Every row comes from one small tree of marks. The marks that hang from a mark follow it in brackets, in alphabetical order. Every link used is in the known rows. Which tree was each row made from?
In the rows, 100 means zero.
Known rows:
paramu{gunek{dasi{fose}}}: 112	106	87	101	120	90	120	103	101	103	86	120	94	84	78	96	108	117	79	116	83	102	89	102	109	108	101	103	82	105	103	77	105	90	87	95	87	121	101	110	120	117	115	129	86	108	84	96	105	112	79	80	121	110	102	78	95	97	115
paramu{ludil{dasi{tapof}}}: 109	107	112	112	90	102	86	109	84	87	95	75	77	109	105	97	90	115	80	117	73	79	84	107	104	104	116	87	99	86	77	124	103	95	82	90	103	119	98	106	106	101	106	97	110	106	113	103	102	77	89	70	88	98	83	120	87	99	69
gunek{dasi{tapof} paramu}: 116	74	91	112	114	85	92	124	79	125	97	105	99	113	109	102	86	100	82	110	99	91	89	104	82	100	123	78	85	94	94	74	90	95	91	104	94	114	94	105	115	115	98	107	93	110	102	106	107	81	121	49	104	94	89	103	85	109	108
niru{tapof{dasi zunoto{biluvik}}}: 107	76	106	103	68	95	101	86	110	111	90	91	76	119	115	94	108	113	112	118	126	87	107	76	98	106	125	66	108	95	99	94	91	130	105	87	120	118	96	101	103	90	94	98	94	90	105	114	109	100	127	90	115	119	115	93	75	126	99
fose{paramu{gunek{dasi{tapof}}}}: 122	93	114	101	113	102	110	122	110	118	104	104	107	103	98	97	97	113	64	117	95	98	90	92	104	92	140	97	73	116	90	87	96	112	86	102	101	117	94	111	117	85	106	101	89	107	77	84	88	107	82	71	107	116	121	84	104	100	128
tigavi{dasi zunoto{biluvik fose luma}}: 97	107	105	75	105	114	105	96	116	93	106	99	104	129	120	96	107	108	106	86	92	81	88	116	96	84	112	96	95	115	93	106	91	87	57	88	91	121	66	92	103	117	76	76	110	117	75	110	84	109	100	101	75	79	84	86	96	126	62
dasi{fose{paramu} tapof{niru}}: 114	131	113	101	121	107	129	106	119	100	126	79	97	73	123	85	88	138	68	130	104	88	100	104	106	83	120	101	94	97	91	94	119	135	110	96	73	104	71	123	111	112	97	91	97	84	90	85	102	109	79	69	107	116	130	107	129	107	121
fose{paramu{gunek{dasi{tapof}} ludil}}: 121	89	113	100	107	117	101	120	102	115	83	96	102	110	96	97	94	110	66	123	100	92	76	94	96	103	144	94	69	107	88	91	95	116	80	98	94	121	91	122	122	99	112	107	97	117	97	73	90	117	64	63	112	118	107	92	90	93	117
zunoto{biluvik luma{niru}}: 74	103	96	75	104	108	91	80	96	103	100	109	110	135	107	113	89	131	87	93	89	77	87	85	81	97	107	90	98	113	102	109	104	98	91	85	94	104	91	99	95	97	101	103	90	105	107	95	93	99	126	97	94	105	103	94	94	121	67
niru{tapof{zunoto{biluvik{paramu{gunek}}}}}: 95	65	117	105	55	103	113	98	109	87	109	108	68	125	105	81	123	115	83	150	89	86	131	80	106	104	121	51	102	81	86	110	107	111	99	90	125	145	120	84	108	102	88	106	75	107	93	112	87	113	129	84	141	108	129	80	80	126	99
tapof{niru zunoto}: 115	84	102	98	106	101	109	115	100	99	107	72	85	88	123	75	87	132	101	100	115	99	94	101	84	111	117	79	103	89	100	91	112	134	116	97	103	99	92	92	127	117	90	85	84	83	101	106	116	100	125	108	109	94	123	107	115	114	115
niru{tapof}: 97	84	105	118	79	104	103	103	100	99	103	112	93	109	97	94	104	91	97	115	83	90	119	94	108	88	100	99	104	95	81	104	103	92	100	100	111	115	103	105	86	92	115	108	108	102	99	100	105	103	97	95	105	111	102	100	93	111	97
biluvik{paramu{gunek{dasi{fose}} ludil}}: 110	101	99	96	118	96	113	99	87	91	74	120	78	100	88	90	120	113	73	147	86	96	79	117	106	123	114	77	80	89	98	82	108	83	72	101	76	144	96	117	135	139	120	126	86	126	107	90	105	130	54	64	140	93	94	74	82	83	88
dasi{tapof{zunoto}}: 115	85	113	113	92	94	106	118	87	107	104	76	84	98	116	101	91	118	88	109	105	84	94	86	90	102	125	76	91	89	87	96	108	118	103	92	106	108	98	108	113	111	83	98	86	86	90	109	100	77	133	71	100	103	114	112	91	109	109
niru{tapof{zunoto}}: 106	67	107	122	72	101	112	112	98	98	98	95	82	110	106	84	101	98	99	108	96	87	118	90	104	96	116	86	105	87	88	101	109	105	107	92	120	118	105	100	100	103	101	106	97	95	93	107	106	94	122	98	110	111	114	108	91	115	108
fose{paramu{ludil}}: 102	107	109	90	96	124	102	97	114	96	80	88	109	110	109	91	95	99	94	102	120	102	93	104	100	95	125	105	96	102	106	106	102	116	96	96	90	101	95	115	100	98	103	95	105	113	113	74	92	125	64	98	107	113	102	100	100	87	100
tapof{niru zunoto{biluvik luma}}: 104	98	102	78	104	103	106	91	106	100	112	63	86	110	139	76	100	144	99	103	121	75	96	96	68	100	121	65	112	102	115	101	114	134	117	90	114	105	85	94	120	113	75	81	86	84	103	103	113	98	143	107	104	104	123	111	108	131	96
tigavi{dasi zunoto}: 98	93	113	94	98	103	106	104	119	90	101	101	102	110	104	99	84	99	109	105	77	112	96	111	96	95	110	93	98	112	91	93	88	88	64	94	91	101	86	99	103	119	92	99	108	105	70	106	89	106	88	89	79	86	93	85	111	113	83
tapof{dasi{fose} zunoto{biluvik luma}}: 112	120	91	79	112	88	118	64	91	103	88	85	86	99	129	95	119	138	100	105	132	79	85	88	88	112	118	69	95	108	128	81	114	118	109	86	92	115	83	119	110	106	86	95	87	91	100	108	111	101	121	88	103	107	108	98	79	118	83
zunoto{biluvik{paramu{gunek ludil}} fose}: 95	89	105	84	90	122	93	98	105	83	95	110	80	122	102	92	130	108	78	123	105	88	87	107	110	119	108	79	84	79	94	118	101	105	79	95	88	141	98	91	124	117	97	90	87	133	123	104	79	134	82	90	143	84	92	76	72	93	77
zunoto{biluvik fose{paramu} luma{dasi}}: 101	112	101	73	107	132	112	81	130	99	100	93	109	126	125	87	111	109	89	78	131	96	97	97	99	73	119	119	106	115	111	109	106	110	98	85	74	109	67	100	89	74	79	82	108	112	88	84	80	124	79	123	95	97	107	94	86	118	93
fose{paramu{gunek}}: 110	107	107	91	93	114	114	101	117	93	107	108	113	96	96	87	105	106	76	104	99	112	112	86	111	93	116	103	80	109	100	102	102	119	99	100	99	101	110	99	93	80	109	92	88	110	84	83	73	128	80	107	116	116	121	82	112	100	123
nozog{gunek ludil}: 94	93	93	94	96	115	97	101	100	105	109	83	102	101	93	119	91	109	90	83	93	108	117	90	103	115	111	83	90	119	108	112	106	84	105	105	84	95	101	97	82	97	100	90	126	108	109	106	85	103	111	107	110	120	119	90	90	101	106
ludil{dasi}: 103	112	101	99	96	94	99	103	98	85	104	89	93	101	95	86	96	109	99	93	84	101	100	107	113	94	103	96	110	98	92	118	105	93	89	95	105	106	105	85	101	86	105	99	100	98	95	111	99	85	97	108	91	96	94	111	106	98	86
duli{luma}: 95	111	111	114	99	98	96	104	107	110	102	93	94	93	101	92	105	96	103	99	87	102	99	91	112	104	98	83	95	86	102	84	97	109	91	110	106	98	104	92	97	114	104	105	108	103	112	100	96	113	110	90	90	120	95	108	104	105	92
nozog{fose tigavi{dasi zunoto}}: 92	96	120	98	110	104	101	107	96	109	77	87	125	109	113	96	110	93	115	109	85	125	105	88	109	99	110	108	93	110	97	87	97	69	60	114	57	109	85	87	86	116	92	97	104	106	73	94	72	97	88	91	68	105	97	99	114	123	75
fose{paramu}: 106	111	109	93	99	115	113	100	120	103	102	92	111	102	105	90	99	99	95	95	113	105	107	100	109	84	116	109	98	109	105	103	101	115	99	101	93	91	94	106	95	86	99	92	101	100	91	83	86	114	85	107	102	113	117	100	112	95	111
zunoto{fose}: 106	94	97	107	112	105	102	113	97	103	99	106	95	96	99	96	113	95	97	77	110	94	90	104	118	100	101	115	90	90	94	100	101	99	93	101	87	104	85	97	106	105	98	87	99	110	97	109	95	101	93	115	106	87	88	98	91	95	98
fose{paramu{gunek ludil}}: 107	101	110	90	90	130	102	99	114	90	85	102	110	104	96	92	107	103	74	111	104	106	98	89	105	101	122	95	78	102	102	107	101	117	98	95	95	103	107	108	100	94	119	98	94	118	104	73	76	137	66	100	118	115	109	86	100	91	113
paramu{gunek ludil}: 102	90	100	98	92	115	92	99	93	85	82	109	93	102	92	100	108	111	80	118	91	100	95	93	96	116	104	86	80	95	95	103	100	102	95	96	101	111	114	102	108	109	121	100	96	119	112	88	88	126	82	95	115	105	87	86	86	97	101
biluvik{paramu{gunek}}: 98	94	109	100	96	96	103	98	96	85	108	120	88	100	99	94	126	107	75	131	82	107	111	98	105	112	104	70	83	93	93	99	109	92	93	109	100	126	113	93	113	103	110	98	79	120	90	101	85	121	91	97	130	86	113	78	97	97	95
nozog{fose gunek{dasi paramu} ludil}: 102	68	82	105	118	102	88	112	71	128	74	92	118	118	93	110	104	99	93	85	109	115	115	85	92	134	131	77	81	118	116	68	102	63	94	124	65	109	97	86	94	109	110	101	129	129	120	113	91	86	134	86	109	115	107	93	76	111	102
tapof{niru zunoto{fose}}: 124	79	98	104	118	103	110	127	99	102	106	75	79	86	120	71	98	127	92	75	123	97	84	107	104	112	123	94	96	76	95	91	115	132	109	91	92	102	80	88	133	124	89	73	84	92	98	115	114	102	120	123	115	87	113	104	105	101	118
zunoto{luma}: 99	109	98	97	112	104	100	92	81	98	102	102	105	107	115	99	110	106	92	92	93	84	101	104	89	93	102	92	92	111	104	96	112	87	102	105	104	108	93	108	99	96	104	92	107	103	93	96	103	102	103	108	87	94	94	107	101	107	82
dasi{fose tapof{niru zunoto{biluvik}}}: 114	111	106	93	100	96	123	103	116	105	124	64	71	85	128	86	85	158	81	139	114	75	92	89	80	104	120	73	110	81	96	100	117	145	113	73	93	108	84	105	121	132	67	97	78	72	101	111	110	85	131	55	112	118	129	106	101	128	112
nozog{fose ludil}: 97	107	106	108	122	117	89	84	88	115	89	87	107	106	98	110	105	87	99	106	111	105	96	84	118	119	105	104	89	102	100	85	103	73	104	106	85	102	102	93	76	95	107	101	117	105	110	118	85	78	115	103	98	112	117	98	92	104	93
dasi{fose{paramu}}: 103	131	104	94	107	109	131	90	121	96	102	99	107	85	101	88	102	109	86	107	110	102	106	98	119	87	112	113	98	106	107	98	111	110	101	92	73	97	89	118	96	104	100	107	96	100	91	82	90	118	71	91	109	118	116	100	114	92	114
tigavi{zunoto{luma}}: 100	113	101	93	118	95	101	102	84	92	106	97	102	119	115	95	92	104	90	95	79	87	98	114	86	94	95	77	83	116	109	102	106	67	80	110	107	105	93	106	99	108	115	90	105	101	77	95	101	111	106	92	73	85	108	91	105	116	72
paramu{gunek ludil{dasi{fose}}}: 106	123	94	102	93	101	106	93	89	64	88	105	81	85	82	85	110	130	72	120	64	94	95	101	120	112	100	91	86	87	91	118	112	88	84	84	88	120	113	104	108	108	125	119	98	115	101	99	90	113	66	89	110	105	83	94	94	92	81
paramu{ludil}: 99	95	100	98	99	113	89	97	93	93	80	95	95	111	104	100	98	100	99	109	104	95	85	105	94	110	107	95	97	90	98	106	101	104	96	96	96	105	97	106	101	113	108	105	104	110	120	89	101	110	81	88	106	104	84	102	90	92	88

Write each row's tree:
132	87	106	106	124	110	112	135	109	124	103	105	99	95	94	91	107	105	59	94	105	91	77	100	123	91	142	114	63	107	77	86	93	113	79	99	89	124	81	107	125	89	103	88	86	116	79	91	85	105	77	83	115	107	111	86	97	92	127 : zunoto{fose{paramu{gunek{dasi{tapof}}}}}
121	123	88	96	125	86	113	86	103	101	106	94	87	67	117	89	103	137	94	117	118	105	89	109	103	118	104	86	92	95	107	77	109	123	112	100	76	102	76	120	122	120	117	92	93	85	104	104	120	117	77	95	113	97	109	93	107	101	106 : tapof{dasi{fose} niru}
111	125	98	95	103	114	131	93	119	87	105	113	108	79	92	88	112	115	67	117	95	108	111	89	121	91	109	105	82	105	105	98	112	111	103	95	79	104	104	109	95	97	111	108	86	103	80	83	76	132	66	93	120	120	122	81	112	100	122 : dasi{fose{paramu{gunek}}}
99	100	112	101	85	103	89	96	85	66	93	101	76	106	95	81	118	116	76	132	68	104	97	113	112	120	112	61	92	86	85	122	107	86	74	99	101	139	117	89	117	103	124	98	89	126	111	104	88	120	75	93	126	80	93	96	93	89	69 : biluvik{paramu{gunek ludil{dasi}}}
79	99	103	129	88	108	114	95	119	95	94	128	84	107	91	95	86	117	80	115	52	110	111	75	124	100	95	95	98	74	79	81	113	90	86	77	64	113	90	112	81	119	123	148	110	102	103	96	92	122	85	72	97	132	98	88	91	123	91 : duli{luma{dasi{fose} niru{tapof}}}
115	112	112	108	104	89	96	118	95	91	131	72	78	87	117	80	84	140	79	118	76	88	96	109	98	99	111	81	109	91	78	116	108	115	95	95	108	112	86	93	116	97	100	82	96	83	98	110	109	75	104	86	91	93	111	118	119	115	93 : ludil{dasi{tapof{niru}}}
107	79	104	97	113	88	104	108	92	104	97	122	89	110	93	90	117	105	82	125	89	105	94	113	102	113	117	75	84	100	97	82	98	86	78	114	100	135	103	97	132	107	107	108	81	120	88	101	99	113	85	88	131	85	112	78	92	94	99 : biluvik{paramu{gunek{dasi}}}
117	114	88	81	109	87	121	83	119	105	103	73	78	84	130	83	102	154	101	119	141	97	86	95	89	122	120	66	108	91	116	82	107	151	118	79	84	102	79	107	130	121	85	92	78	75	106	110	120	102	117	86	121	110	124	91	98	120	108 : tapof{dasi{fose} niru zunoto{biluvik}}
105	122	115	95	90	120	96	100	109	83	89	78	96	109	101	78	92	106	91	100	98	99	92	108	114	92	127	100	104	101	94	126	105	109	85	91	92	106	99	100	100	85	109	92	105	106	109	85	87	110	65	108	102	108	99	111	108	88	84 : fose{paramu{ludil{dasi}}}
111	113	112	104	100	102	120	94	108	95	111	105	97	80	111	107	101	116	89	130	80	90	96	98	108	89	114	102	102	96	74	88	107	104	83	81	72	120	78	122	106	127	77	111	110	102	80	107	90	83	77	63	91	101	88	105	102	106	93 : tigavi{dasi{fose tapof}}
105	129	105	90	104	122	121	89	110	90	82	95	101	93	100	90	98	108	87	117	112	95	93	106	112	94	116	108	97	96	107	105	113	114	95	88	68	105	86	122	97	114	107	108	104	109	110	75	93	130	54	87	112	117	99	99	101	83	100 : dasi{fose{paramu{ludil}}}
118	113	108	115	92	90	113	109	80	80	88	72	65	89	109	89	92	135	77	120	87	74	80	99	107	111	124	76	100	76	83	116	123	105	91	76	90	124	99	114	118	125	93	110	95	91	102	111	103	78	99	58	101	103	92	124	87	100	79 : paramu{ludil{dasi{fose tapof{zunoto}}}}
102	118	109	83	87	130	99	100	126	90	91	74	91	124	102	77	102	111	96	84	118	83	85	109	125	89	127	116	111	94	93	138	97	120	77	81	91	115	83	85	106	86	89	83	100	115	117	91	83	110	70	109	106	105	94	109	92	93	77 : zunoto{biluvik fose{paramu{ludil{dasi}}}}
85	87	90	112	92	112	112	89	106	88	89	138	90	112	93	102	78	123	75	114	62	110	110	83	117	93	97	113	104	89	74	99	115	77	91	67	58	114	87	118	87	107	121	146	102	100	92	94	96	110	76	82	108	110	102	81	85	118	96 : luma{dasi{fose} niru{tapof}}
128	117	115	101	114	105	137	115	117	103	120	64	85	71	130	72	84	147	72	122	115	89	92	92	99	90	138	83	95	90	95	90	123	146	116	86	77	103	79	123	121	123	82	91	84	74	84	94	102	97	102	73	114	115	143	110	123	112	130 : dasi{fose{paramu} tapof{niru zunoto}}
101	91	92	102	85	103	76	107	77	84	85	97	89	112	101	84	91	107	93	103	89	99	99	108	98	109	110	71	98	85	102	113	101	90	88	96	90	110	111	86	104	107	113	94	98	120	125	106	95	100	103	88	104	85	65	115	88	97	75 : gunek{paramu{ludil{dasi}}}
129	109	113	105	120	93	139	122	107	121	93	80	90	91	111	85	87	120	78	111	116	83	77	95	105	91	148	97	91	101	99	78	112	115	92	82	80	117	80	127	121	116	83	110	90	87	73	91	107	88	96	54	108	123	130	105	102	100	123 : gunek{dasi{fose{paramu} tapof{zunoto}}}
84	110	101	75	116	128	103	92	113	108	102	106	117	132	109	100	101	124	81	65	112	77	81	90	108	81	127	117	88	112	101	114	105	111	85	83	72	102	73	101	100	86	95	82	88	113	97	84	80	117	104	114	101	105	111	93	100	107	79 : zunoto{biluvik fose{paramu} luma{niru}}
116	127	115	97	117	117	118	104	111	97	105	76	90	82	123	88	84	138	66	138	107	83	85	107	97	95	124	98	90	88	89	101	117	137	105	89	67	112	71	132	113	126	104	94	105	95	110	79	104	117	62	63	112	116	117	107	116	101	105 : dasi{fose{paramu{ludil}} tapof{niru}}
116	115	109	101	124	113	118	104	106	118	77	90	96	100	102	97	84	112	75	127	108	81	70	110	104	93	135	108	88	100	92	87	105	110	81	91	71	121	71	137	117	122	105	120	109	105	101	78	105	107	51	45	109	121	103	99	97	85	102 : gunek{dasi{fose{paramu{ludil}} tapof}}
111	92	106	102	108	108	98	112	113	99	118	85	86	95	131	91	78	135	80	120	97	110	98	98	78	100	106	92	105	91	82	94	110	120	108	92	85	105	75	109	111	103	91	95	105	86	96	96	107	96	92	80	92	90	115	101	102	129	116 : luma{dasi{tapof{niru}}}
133	89	105	96	111	116	100	107	100	109	65	78	89	103	121	85	109	105	97	69	157	99	65	101	117	117	151	92	74	90	105	87	99	136	98	90	77	106	74	115	123	100	106	69	91	111	111	92	96	127	78	115	120	100	105	97	85	82	102 : tapof{dasi zunoto{fose{paramu{ludil}}}}
119	105	103	111	102	88	126	110	90	100	105	86	81	82	113	98	98	124	78	119	99	79	91	90	100	104	116	83	93	83	91	93	118	112	106	84	88	114	94	119	113	126	86	110	87	83	87	108	104	78	122	58	105	106	113	110	92	108	107 : dasi{fose tapof{zunoto}}
89	98	112	79	84	108	102	94	137	95	103	94	103	125	108	104	85	110	114	113	90	103	97	106	88	89	107	92	109	114	97	106	78	103	64	82	100	106	88	86	99	115	74	99	102	99	81	103	85	104	98	81	82	99	101	80	106	124	78 : tigavi{dasi zunoto{biluvik}}
113	129	99	90	116	111	111	79	109	99	70	95	99	92	110	96	105	114	89	114	130	105	83	105	115	109	124	98	83	102	115	87	106	122	96	91	66	100	81	135	103	107	122	98	104	103	113	80	98	137	44	90	115	113	98	91	92	84	95 : tapof{dasi{fose{paramu{ludil}}}}
83	101	122	79	86	105	103	92	133	90	113	99	94	134	118	98	100	106	115	136	86	103	105	115	89	94	114	70	113	105	92	101	87	90	54	91	90	125	84	90	113	125	68	93	95	109	84	108	85	113	96	73	99	79	110	77	104	118	67 : tigavi{dasi zunoto{biluvik{paramu}}}
84	113	98	86	127	101	119	86	95	85	95	124	110	111	109	106	80	130	84	96	51	92	83	109	98	96	109	92	82	114	88	86	111	65	55	78	60	110	76	123	103	138	110	114	102	105	63	95	89	110	84	82	77	89	94	80	111	116	54 : tigavi{dasi{fose} zunoto{luma{niru}}}
103	129	98	101	97	104	104	91	91	73	85	91	82	91	90	87	98	121	90	113	79	87	90	114	118	108	101	99	107	87	95	116	114	88	84	83	82	118	100	104	104	117	114	114	107	105	114	101	103	98	71	82	102	101	79	112	96	90	71 : paramu{ludil{dasi{fose}}}
86	104	82	94	111	107	111	88	105	88	90	125	99	104	96	110	76	131	77	100	81	119	89	88	106	104	95	113	98	93	92	93	115	85	92	71	49	98	84	115	95	113	107	136	94	99	92	92	91	111	78	90	103	99	101	81	89	105	99 : luma{dasi{fose} niru}
105	101	101	101	84	107	89	100	91	72	87	98	86	103	87	87	105	119	76	111	73	101	96	99	108	112	107	83	90	94	86	124	105	94	83	93	108	115	119	87	105	96	126	103	97	116	108	100	87	110	79	101	105	98	84	99	92	96	82 : paramu{gunek ludil{dasi}}
130	86	108	93	111	118	120	127	119	94	114	83	92	81	116	62	106	133	71	83	122	106	94	93	112	102	136	95	74	86	95	95	115	147	113	96	91	102	90	89	128	103	100	66	71	100	83	97	87	131	101	133	130	102	134	87	115	106	139 : tapof{niru zunoto{fose{paramu{gunek}}}}
114	124	102	109	90	102	106	103	84	69	100	100	75	84	90	95	104	134	55	139	58	82	90	95	117	108	106	81	86	84	77	121	114	93	80	86	89	131	109	112	109	113	125	116	95	107	101	100	87	93	70	54	105	107	83	97	90	102	83 : paramu{gunek ludil{dasi{fose tapof}}}
